Each row comes from the steps of one walk. Every step used is in the known rows, and no mark comes twice. Write the walk behind each row, first mark first.
(in the rows, 128 means zero)
Known rows
u l: [114 134 127 130 146 124 122 127 125 126 101 135 131 144 121 142 145 151
 122 102  64 141 126 137 110 120 125 129 128 165 122 128 119 123 141  99
 120 137 141 126 128 142 104 145 125 131 137 133 156 127 146 146 119 119
 141 156 123 131]
s n d u g h: [142 168 133 124 132 144 146 126 146 125 153 130 105 135  86 156 151 123
 101 127 198  43 151 117 108 168 121 119 140  91 123 152 132 153  94 180
 118 122 137 104 122 158 132  92 153 176 154 122  35 148 144 129 117 145
 144 161 134 132]
s n d: [165 174 131 135 122 144 145 159 132 104 122 130 114 119  45 140  85 136
 114 126  90 142 132 128 115 156 126 116 130 131 128 136 122 129 134 149
 114 119 108 132 117 151 133  95 127 161 148  93  87 135 159 149 118 134
 138 129 128 117]
u g h d n: [ 28 144 146 133 128 134 105 106 123 130 114 125 120 126 101 125 141 119
 127 131 181  57 134 119 120 103 127 135 140 109 132 136 101 133 103 150
 132 116 132 114 123 131 137 102 140 110 146 134 143 138 103 106 126 116
 121 102 142 140]
g n s: [174 113 125 118 118 118 129 132 124 119 136 118 136 126 151 106 150 139
 126 122 102 160 104 128 132 118 131 131 132 133 145 124 141 119 174 144
 133 137 129 129 146 116 129  84 122 129 128 137  75 139 155 132 104 107
 133  85 128 130]
s n d h: [152 172 145 128 128 143 134 166 139 127 123 136 132 120  35 156  63 122
 126 128 104 125 159 117 128 176 120 127 122 132 133 120 136 145 133 151
 131 116 104 115 129 172 126 130 133 157 132  92  64 139 146 146 135 142
 133 119 132 120]
g n q: [126 125 113 125 118 126 136 113 137 131 135 112 134 138 123 105 142 141
 152 122 105 189 105 129 142 129 140 131 124 128 117 130 153 118 145 142
  94 129 139 139 140 124 137 112 118 112 130 123 128 140 119 126 112 113
 144 107 134 123]
q n: [ 85 124 122 135 110 132 128 126 152 130  87 137 131 121  82 141 149 138
 138 101 142 133 123 153 119 155 133 145 139 125 134 125 133 125 128 133
 109 126 117 125 123 115 148 137 141 110 120  89 143 120 133 146 128 125
 109 118 120 115]
h g: [113 131 109 123 139 120 136 100 130 111 104 130 131 128 136 147  86 110
 126 129 123 173 100 137 143 104 133 130 120 147 133  99 137 124 170 100
 115 128 121 126 105 117 150 142 123 113 124 110 150 124 118 136 120 118
 125 115 129 121]
l h d: [129 124 124 135 130 129  93 141 127 120 133 120 120  80 100 137  93 118
 123 164 117 148 154 136 120 110 127 127 122 147 126 114 100 110 148  90
 107 119 100 147  97  94 131 120 103 110 126 127 159 112 119 113 128 143
 112 120 110 124]
v u l: [112 120 125 124 171 126 131 126 119 146 125 138 126 148 159 147 153 108
 112  99 117 102 115 131 108 132 126 127 137 154  98 145 154 119 108 103
 130 147 160 127 129 139 112 160 134 139 154 142 143 119 153 145 117 125
 144 187 134 123]
v u l h d n: [123  98 141 140 168 130 105 135  98 152 139 130 118 103 171 124 151  90
 121 140 105  97 138 122 118 103 120 124 146 139 110 140 117 106  92  79
 154 126 142 153 129 106 117 164 112 105 142 147 190 117 130 111 150 125
 109 198 123 127]
l h g u d: [165 124 109 134 107 117 137 115 117 110 122 133 139 115 184 136 104 145
 134 167 119 183 129 152 139 109 137 107  97 132 134 120  99 109 164  98
  83 114 108 132 115 115 124 127 105 136 100 130 177 123  99 127 129 106
 102 132 109 130]
l h: [153 110 112 134 132 119 123 132 138 127 131 133 130 114 108 150 109 143
 143 151  93 141 143 144 130 119 130 138 113 147 126 117 119 108 164  95
 103 123 103 146 110 110 117 141 114 120 126 117 149 125 116 127 119 130
 119 118 102 129]
u d h g: [106 137 123 130 128 117 137 112 126 136 104 137 147 150 166 146  62 107
 134 130 147 152 118 130 147 150 126 135 105 131 125 103 133 129 164 109
 125 132 115  99 126 157 127 161 137 118 108 129 145 128  90 137 133 135
 121 120 139 129]
s n: [121 158 125 127 138 132 143 130 146 116 110 137 121 119  83 159  87 116
 130 122 114 144 123 139 110 150 128 144 123 143 129 127 147 116 164 139
 102 113 111 121 118 155 115 113 126 129 139  91 116 141 139 147 103 119
 121 133 120 117]
h d u v: [ 66 126 126 116 135 135  99 156 151 113 135 130 104 110 134 114  89  72
 128 137 172 119 120 118 124 126 121 128 130 119 136 131 151 125 107 139
 174 130 120 119 118 118 143 151 134 114 125 158 136 128 141 111 137 188
 114 107 129 108]
u d h: [115 143 135 130 122 124 136 140 128 148 101 138 149 158 143 139  80 126
 140 127 125 131 139 133 127 170 131 141 108 133 115 131 127 123 157 125
 131 133 116 110 136 170 109 165 142 134 113 136 129 129 106 124 119 150
 129 104 130 137]
g h d: [ 62 161 126 117 129 133  95 122 141 110 117 118 117 102  98 143 109 104
 103 133 168  90 144 122 110 118 128 129 133 147 121 124 125 140 131 119
 104 118 119 121 109 110 140 104 126 116 130 125 126 125  98 124 123 125
 124 112 132 115]
s n q: [123 160 115 132 140 131 151 121 146 124 127 126 118 114  65 144  95 121
 141 123 112 190 116 135 123 171 130 149 123 135 111 133 165 121 168 152
  81 115 127 121 124 161 125  70 123 123 134  78 115 145 133 150 104 123
 138 140 123 107]
q n d h: [129 131 144 133 101 143 132 162 149 139 101 136 142 123  46 140 125 154
 131 106 135 119 157 133 131 175 122 128 137 112 138 121 123 150  86 146
 136 134 113 120 128 143 150 153 147 140 114  88 109 119 139 141 157 142
 123  99 135 115]
u g h d n s: [ 85 134 145 130 120 127 118 107 118 120 127 119 119 116 130 108 148 118
 116 125 190  69 122 111 123 116 123 140 152 107 145 130 103 145 129 167
 153 122 137 114 136 129 133  34 140 129 137 140  81 142 133 119 124 119
 123  90 138 134]
h d u: [110 130 127 115 142 133 116 124 132 127 128 123 116 110 113 126  90  80
 111 128 159  96 136 116 122 128 125 140 133 128 133 132 150 139 127 127
 150 132 120 127 120 105 141 162 122 103 127 135 131 108 111 109 135 168
 120 131 132 127]
q n d u v: [119 113 127 134 101 148 123 190 163 128 134 141 107 127  92 115 175 134
 132 118 170 122 128 133 133 190 124 120 143  83 150 144 141 131  54 164
 165 135 119 119 122 127 169 159 157 151 113 125 110 126 180 142 158 183
 116 125 127  98]
v u d n q: [140 114 121 138 142 131 168 130 118 164 139 126 127 162 178 100 124 113
 148 120 134 137  95 123 143 194 137 149 130  91  90 172 156 104 123 145
 133 128 150 134 155 143 132 142 141 123 124 134 165 125 103 134 122 130
 142 161 134 123]
u d h g n s: [158 115 128 121 107 111 138 119 110 137 134 127 157 139 217 113 106 116
 127 130 154 169 106 119 151 139 124 125 115 121 144 106 136 132 182 131
 154 138 129 103 154 141 128 108 129 124  97 151  93 137 122 123 130 110
 117 100 144 128]
g u d: [130 157 131 123 102 129 135 128 130 113 108 132 138 147 143 118 109 149
 134 122 119 141 121 147 120 144 142 114 103 136 121 150 109 113 154 146
 100 119 116 122 141 144 113 123 131 145 112 131 154 122 107 131 112 116
 124 101 120 130]
v u g: [ 92 115 124 127 146 124 152 117 133 142 122 133 124 157 146 135 141 124
 123 102 189  83 100 136 121 136 134 133 134 113  93 150 158 113 117 137
 127 139 151 124 116 131 124 148 152 151 153 140 119 126 155 138  87 147
 143 126 133 132]
q n s: [133 120 126 133 107 125 140 130 145 127 100 133 131 107 109 121 160 143
 126 103 149 137 109 148 122 174 126 151 147 122 155 120 139 130 150 145
 127 136 125 122 131 115 143  82 140 122 108  98  89 126 168 154 127 124
 112 108 118 106]
q n d u g: [137 116 138 141 104 144 148 139 143 136 121 138 117 142  84 123 184 163
 120  99 197  61 132 138 123 173 122 133 150  66 137 148 119 155  59 166
 143 142 130 123 122 119 158 146 158 149 132 118  82 117 165 134 139 171
 133 143 134 133]
l h g u: [148 120 106 129 121 116 130 108 135 109 131 129 137 104 144 148 107 131
 141 162 109 177 134 147 141  86 136 114 107 150 143  93 127 120 165  92
  89 114  99 142 102 104 130 139 107 121 108 104 171 133 105 137 133 101
 109 114 110 127]
g u d n s: [176 131 139 128  92 122 151 135 110 120 127 129 141 148 176  93 125 149
 143 122 102 139 100 133 129 150 137 138 121 117 156 153 115 116 166 168
 149 121 123 125 172 140 114  87 134 142 105 141 122 129 130 134 129 103
 121  92 122 142]
v u g n d: [137 125 139 126 122 139 143 152 119 126 157 123 123 159 147  98 160 146
 111 106 164  92 114 124 136 135 135  89 142  86  93 164 131 122  64 159
 136 141 151 139 131 120 148 127 144 178 164 155  92 127 170 127  99 137
 151 116 149 138]

Write each row's walk
[110 139 121 122 130 119 125  97 120 109  98 134 140 131 159 142 137 130
 123 114  91 155 111 140 128  77 131 109 124 174 134 100 126 135 137  98
 112 126 139 119 127 135 117 152 117 120 117 117 178 129 139 150 140  87
 128 151 133 128] => h g u l
[152 138 130 121 125 137 137 121 144 132 157 126 111 151  97 140 163 148
 105 127 184  38 152 115 119 141 125 123 137  92 126 150 124 156  77 160
 134 133 145 116 124 134 139 122 157 173 144 138  63 120 123 127 122 149
 153 132 133 141] => n d u g h
[138 120 154 126 120 136 142 157 122 147 158 130 138 165 139 109 145 134
 127 117 179  79 132 115 140 132 127  99 135  89  97 151 143 135  63 160
 150 146 142 125 138 139 138 158 153 173 158 153  80 137 163 125 113 141
 153 106 156 143] => v u g n d h
[ 69 123 121 115 146 125 144 110 147 141 139 130 117 154 152 156 167 114
 112 109 236  45 118 131 112 130 134 128 136 112  87 151 150 126 106 145
 107 132 161 112 111 136 131 128 163 160 157 143  94 141 124 133  90 123
 145 144 135 126] => v u g h
[122 120 118 133 135 129 151 118 133 148 121 123 129 145  97 114 113 136
 166 121  83 175 107 126 149 148 135 162 131 123 131 128 156 122 145 147
 127 123 128 141 139 138 135 125 129  96 125  97 152 136  95 128 131 118
 140 108 128 128] => d n q
[ 94 106 102 123 114 121 112 137 153  94 140 137 128 103 158 145 109 116
 158 176 131 199 114 145 147  89 135 102 103 137 142  98 121 103 142 116
 119 111 101 134  98 114 134 135 119 135 107 130 172 149 140 136 134 121
 103  91 105 108] => l h g u v
[102 109 119 126 135 125 149 107 129 147 149 120 125 159 168  99 176 131
 143 112 176 147  87 129 138 144 137 119 136  91  79 155 171 117 106 161
 100 140 159 135 135 129 138 111 145 133 153 146 111 146 143 129  90 136
 153 128 143 127] => v u g n q
[ 64 140 138 122 134 136  99 118 124 122 122 118 121 115  99 127 110 101
 125 135 161  84 138 114 124 105 130 141 140 136 137 123 127 133 121 133
 139 110 119 125 128 115 143 113 130  94 136 117 157 131  84 108 138 106
 114 113 137 127] => g h d n
[150  79 112 131 159 114 113 107 107 149 151 132 134 121 229 139 177 102
 119 138 128 135 116 137 134  73 122 103 132 141 111 119 140 105 111  66
 121 137 156 142 121  93 126 158 107 116 139 155 170 131 136 127 133  90
 118 212 130 126] => v u l h g n
[164 155 140 125 114 138 136 173 135 132 127 126 141 142  69 135  82 149
 126 127  99 131 155 116 136 161 127 123 123 134 131 116 128 148 120 133
 146 135 110 126 128 149 129 155 137 148 127 107  97 120 127 133 140 145
 148  91 133 130] => n d h
[ 94 129 120 119 143 117 131 103 134 132 110 134 145 137 127 161  67 104
 140 127 131 153 128 126 147 115 124 144 117 151 135  83 164 141 159 105
 130 130 115 113 112 137 137 172 132 107 112 107 135 131 100 134 137 125
 117 103 137 123] => d h g
[ 90 146 124 109 144 133 102 107 150 129 141 113 111 102 117 143 116  73
  96 134 200  60 148 111 112 129 123 138 134 128 127 132 153 151 113 129
 130 122 128 115 118 108 143 146 129 110 125 134 114 115  91 105 133 141
 120 138 135 122] => g h d u
[172 120 134 133 114 121 153 134 111 128 124 129 136 151 169  99 125 142
 135 121  99 138  93 125 130 167 130 158 128 114 153 148 116 110 173 150
 169 133 124 121 167 139 120  96 137 133 110 139 114 127 133 132 119 123
 122 104 121 140] => u d n s
[149 129 138 134 109 138 128 140 116 108 140 122 129 153 107 102 150 180
 125 117 122 131 126 130 137 110 134  94 132  97 121 143  95 126  94 155
 110 135 130 140 127 128 139 110 136 167 158 143  92 133 165 117 110 130
 147  92 141 153] => u g n d
[129 140 138 133 119 128  88 128 113 110 118 127 130  87 117 132 140 136
 120 146  84 152 167 136 104  83 126  98 121 167 116 120  76 122 119  88
  96 120 121 143 122 109  98 117  90 120 116 134 174 113 136 119 145 110
 112 154 116 128] => g u l h d
[133 112 133 136 134 125 106 107 128 137 152 128 115 100 126 128 127 111
 117 155 171  80 149 128 119 116 119 138 124 104 125 136 108 124 111 116
 125 127 114 139 108 100 120 127 116 120 132 151 121 118 129  96 131 179
 116 146 117 142] => l h d u g
[ 95 120 126 135 117 123 136 104 130 133 130 118 135 154 124  98 166 164
 154 116 130 182 100 134 141 114 139 126 129 105 104 135 138 121 131 165
  91 134 148 131 131 140 130  92 135 124 140 143 118 146 136 120  97 127
 153 101 137 140] => u g n q
[136 128 122 144 118 130 150 122 115 142 117 126 135 161 130  96 114 147
 162 123  89 173 101 128 146 175 138 159 118 110 122 151 125 109 149 151
 119 125 134 132 153 155 128 122 134 105 115 121 162 128  93 127 124 129
 137 124 125 133] => u d n q
[144 117 126 121 157 122 122 118 130 147 125 135 123 149 140 142 159 122
 115 105 112 105 131 124 117 125 122 150 131 150 127 134 153 137 119 103
 154 144 147 122 141 147 103 181 128 114 134 143 131 118 131 128 134 138
 140 185 127 133] => d u l
[201 139 133 126 144 135 127 146 123 131 144 130 118 148 119 125 152 146
 104 109  72  99 150 112 120 146 120 120 140 134 134 142 122 151  86 117
 156 145 150 131 140 139 121 168 128 148 139 147 110 110 153 132 148 148
 155 189 134 135] => n d u l
[111 134 135 122 125 129 106 123 124 119 130 114 124  93 121 111 120 104
 112 129 154  89 131 105 119 131 125 145 148 132 155 127 125 143 150 152
 164 115 126 120 138 116 145  61 126 113 122 123  98 130 112 119 137 103
 118 101 131 119] => g h d n s
[238 106 126 139 138 132 120 151 123 137 164 128 118 122 125 136 161 158
 110 143  66 108 172 122 121 143 117 115 132 133 139 132  98 139  99  92
 143 141 129 148 128 118 107 162 113 151 133 149 115 111 145 114 156 153
 137 202 112 135] => n d u l h
[196 118 128 115 126 140 127 157 127 127 165 117 126 139 123 103 141 134
 115 122 118 104 132 115 142 125 130 114 133 103 139 144 147 137  95 146
 151 137 128 138 142 108 149 170 129 143 140 140  92 120 131 110 135 141
 140 120 139 138] => g n d u
[145 116 135 150 136 127 100 125 101 141 134 119 123  95 121 107 142 137
 148 150  48 188 154 120 129 110 120 140 136 140 122 119  98 123 122  93
 120 122 137 159 134 124 113 118  94  87 124 127 193 127 113 115 158 118
 125 178 120 125] => u l h d n q
[103 139 114 117 117 122 134 100 129 102 100 127 140 123 138 139  90 115
 133 124 130 172 108 141 136  90 136 121 116 151 143 104 145 130 159 116
 106 114 116 125 114 117 141 139 120 120 117 101 156 127 116 146 127 101
 122  99 131 120] => h g u
[170 104 147 143 135 120  95 140  98 134 136 126 126  85 147 109 149 129
 123 149  61 143 147 116 115 107 112 135 142 147 154 116  86 123 148  99
 163 129 126 145 144 111 104  83  96 108 118 148 135 124 159 116 156 119
 109 159 114 134] => u l h d n s
[119 153 143 121 100 127 135 138 132 134 109 136 154 153 135 128  93 136
 143 122 135 121 140 135 129 151 136 128  97 136 116 135 125 128 147 145
 121 123 113 105 151 171 103 163 138 139 104 133 143 134  99 133 128 126
 127  85 129 138] => g u d h
[ 85 140 134 117 159 133  92 106 127 135 131 125 110 108 138 144 158  91
  86 115 172  59 159 110 100 109 116 131 143 154 122 130 134 158  97 108
 136 131 154 107 128 128 119 136 126 107 132 151 117 116 111 110 146 132
 130 196 138 124] => g h d u l
[121 108 132 138 128 131 101 139 112 128 132 123 123  94 108 120  94 115
 145 162 101 131 150 129 136  92 126 144 127 134 146 119 100 108 141 105
 138 112  96 153 118  98 135 148 101  92 121 118 181 115  96 103 146 130
 102 112 114 134] => l h d n
[ 38 139 131 120 138 136 113 110 136 132 137 124 110 118 142 140 146  86
  99 124 252  43 128 124 101 124 126 114 145 114  85 153 134 134  90 140
 112 127 153 111 104 119 139 100 149 147 149 145 109 127 128 124 102 136
 136 134 145 120] => v u g h d
[140 158 145 125 117 131 121 131 112 116 107 132 150 135 125 135 116 149
 120 118  82 150 151 118 138 102 122  94 126 159 138  98 110 167 100 112
 139 132 134 119 129 156 125 155 122 150 119 116 137 127 143 151 164 104
 140 144 148 128] => n d h g u l
[239 102 114 138 147 124 125 135 110 132 156 130 119 119 148 146 141 144
 106 153  83 125 154 116 137 120 119 110 130 133 147 107 108 146 103  72
 142 141 133 140 110  96 130 167 108 136 124 143 132 110 133 125 167 141
 124 215 121 128] => n d u l h g
[119 118 126 122 137 123 145 101 139 142 128 135 122 161 130 137 138 128
 131 110 169  79 121 130 123 123 127 151 127 106 125 138 142 129 117 142
 145 138 130 117 126 133 120 149 147 132 141 141 101 132 133 121 105 168
 140 127 128 146] => d u g
[ 92 110 116 113 136 126 129 157 158 127 140 139 112 138 142 130 116 101
 143 134 153 118 109 129 131 144 126 139 119 117 136 137 170 118 119 143
 167 131 123 116 122 135 130 175 147 131 119 158 121 140 139 127 125 174
 122 113 117 115] => d u v
[154 111 121 139 138 117 111 130 119 137 125 136 131 123 129 152 159 159
 129 140  51 144 153 144 117 110 126 129 121 167 122 115 100 108 143  75
 103 135 128 143 122 122  93 145 106 127 132 137 155 127 133 131 128 120
 127 173 107 129] => u l h
[172  91  96 135 123 113 130 103 128 126 161 118 136 106 162 127 134 138
 157 166 103 236 117 133 162 100 129 120 118 129 125  98 136 113 157 100
  81 126 126 152 109  97 146 116  98  98 113 117 151 142  96 117 127 101
 120 136 121 119] => l h g n q
[128 136 145 129 122 128 116 137 112 114 123 119 126  99 116 100  92 107
 128 128 101 140 112 113 128 128 123 148 144 129 158 122 118 131 158 143
 169 123 115 134 143 115 138  86 117 104 122 125 111 123 140 124 138 130
 115  89 129 125] => h d n s
[147 116 128 131 121 119 112 130 125 129 127 133 137 119 128 142 162 166
 133 136  58 156 156 146 112  93 131 114 113 168 120 123 105 117 133  95
  97 124 129 141 130 132  83 130 108 137 123 131 163 130 136 135 134  98
 125 158 104 138] => g u l h
[156 119 132 124 128 122 146 131 122 129 123 127 134 138 140 112 122 134
 143 120  90 130  99 125 137 141 129 162 136 130 165 125 146 123 171 151
 170 129 128 134 156 130 126  95 131 118 119 120 104 132 141 133 121 112
 123  91 123 137] => d n s
[145 152 136 120 108 134 141 140 135 108 118 127 149 128 104 139  72 137
 129 135 111 156 138 122 156 115 127 106 119 136 150  95 128 158 111 136
 133 121 108 121 122 140 145 153 127 146 105 101 127 127 117 141 155 116
 131  88 143 127] => n d h g u
[ 42 140 136 139 127 135 119  89 123 131 124 113 117 125  98 111 143 126
 137 133 175 114 126 112 133 125 128 137 145 102 115 136 118 141 101 170
 111 117 141 123 127 140 142  80 141 108 133 126 129 140  95 108 129 121
 139 114 139 125] => u g h d n q
[123 136 133 127 105 131 141 131 111 125 106 132 141 163 151 104 113 143
 152 126 107 130 112 138 138 136 143 132 110 121 138 155 115 110 143 152
 130 111 113 132 161 148 115 146 136 123 113 130 181 127  94 123 127 103
 122  99 125 148] => g u d n
[207  84 119 136 132 106 120 108 100 125 155 124 141  95 209 121 181 142
 119 149  75 189 117 131 135  78 121 110 132 154 151  91 108 120 168  78
 127 138 141 135 135  99 117  86  97 120 121 152 126 135 161 125 139  84
 115 163 119 128] => u l h g n s
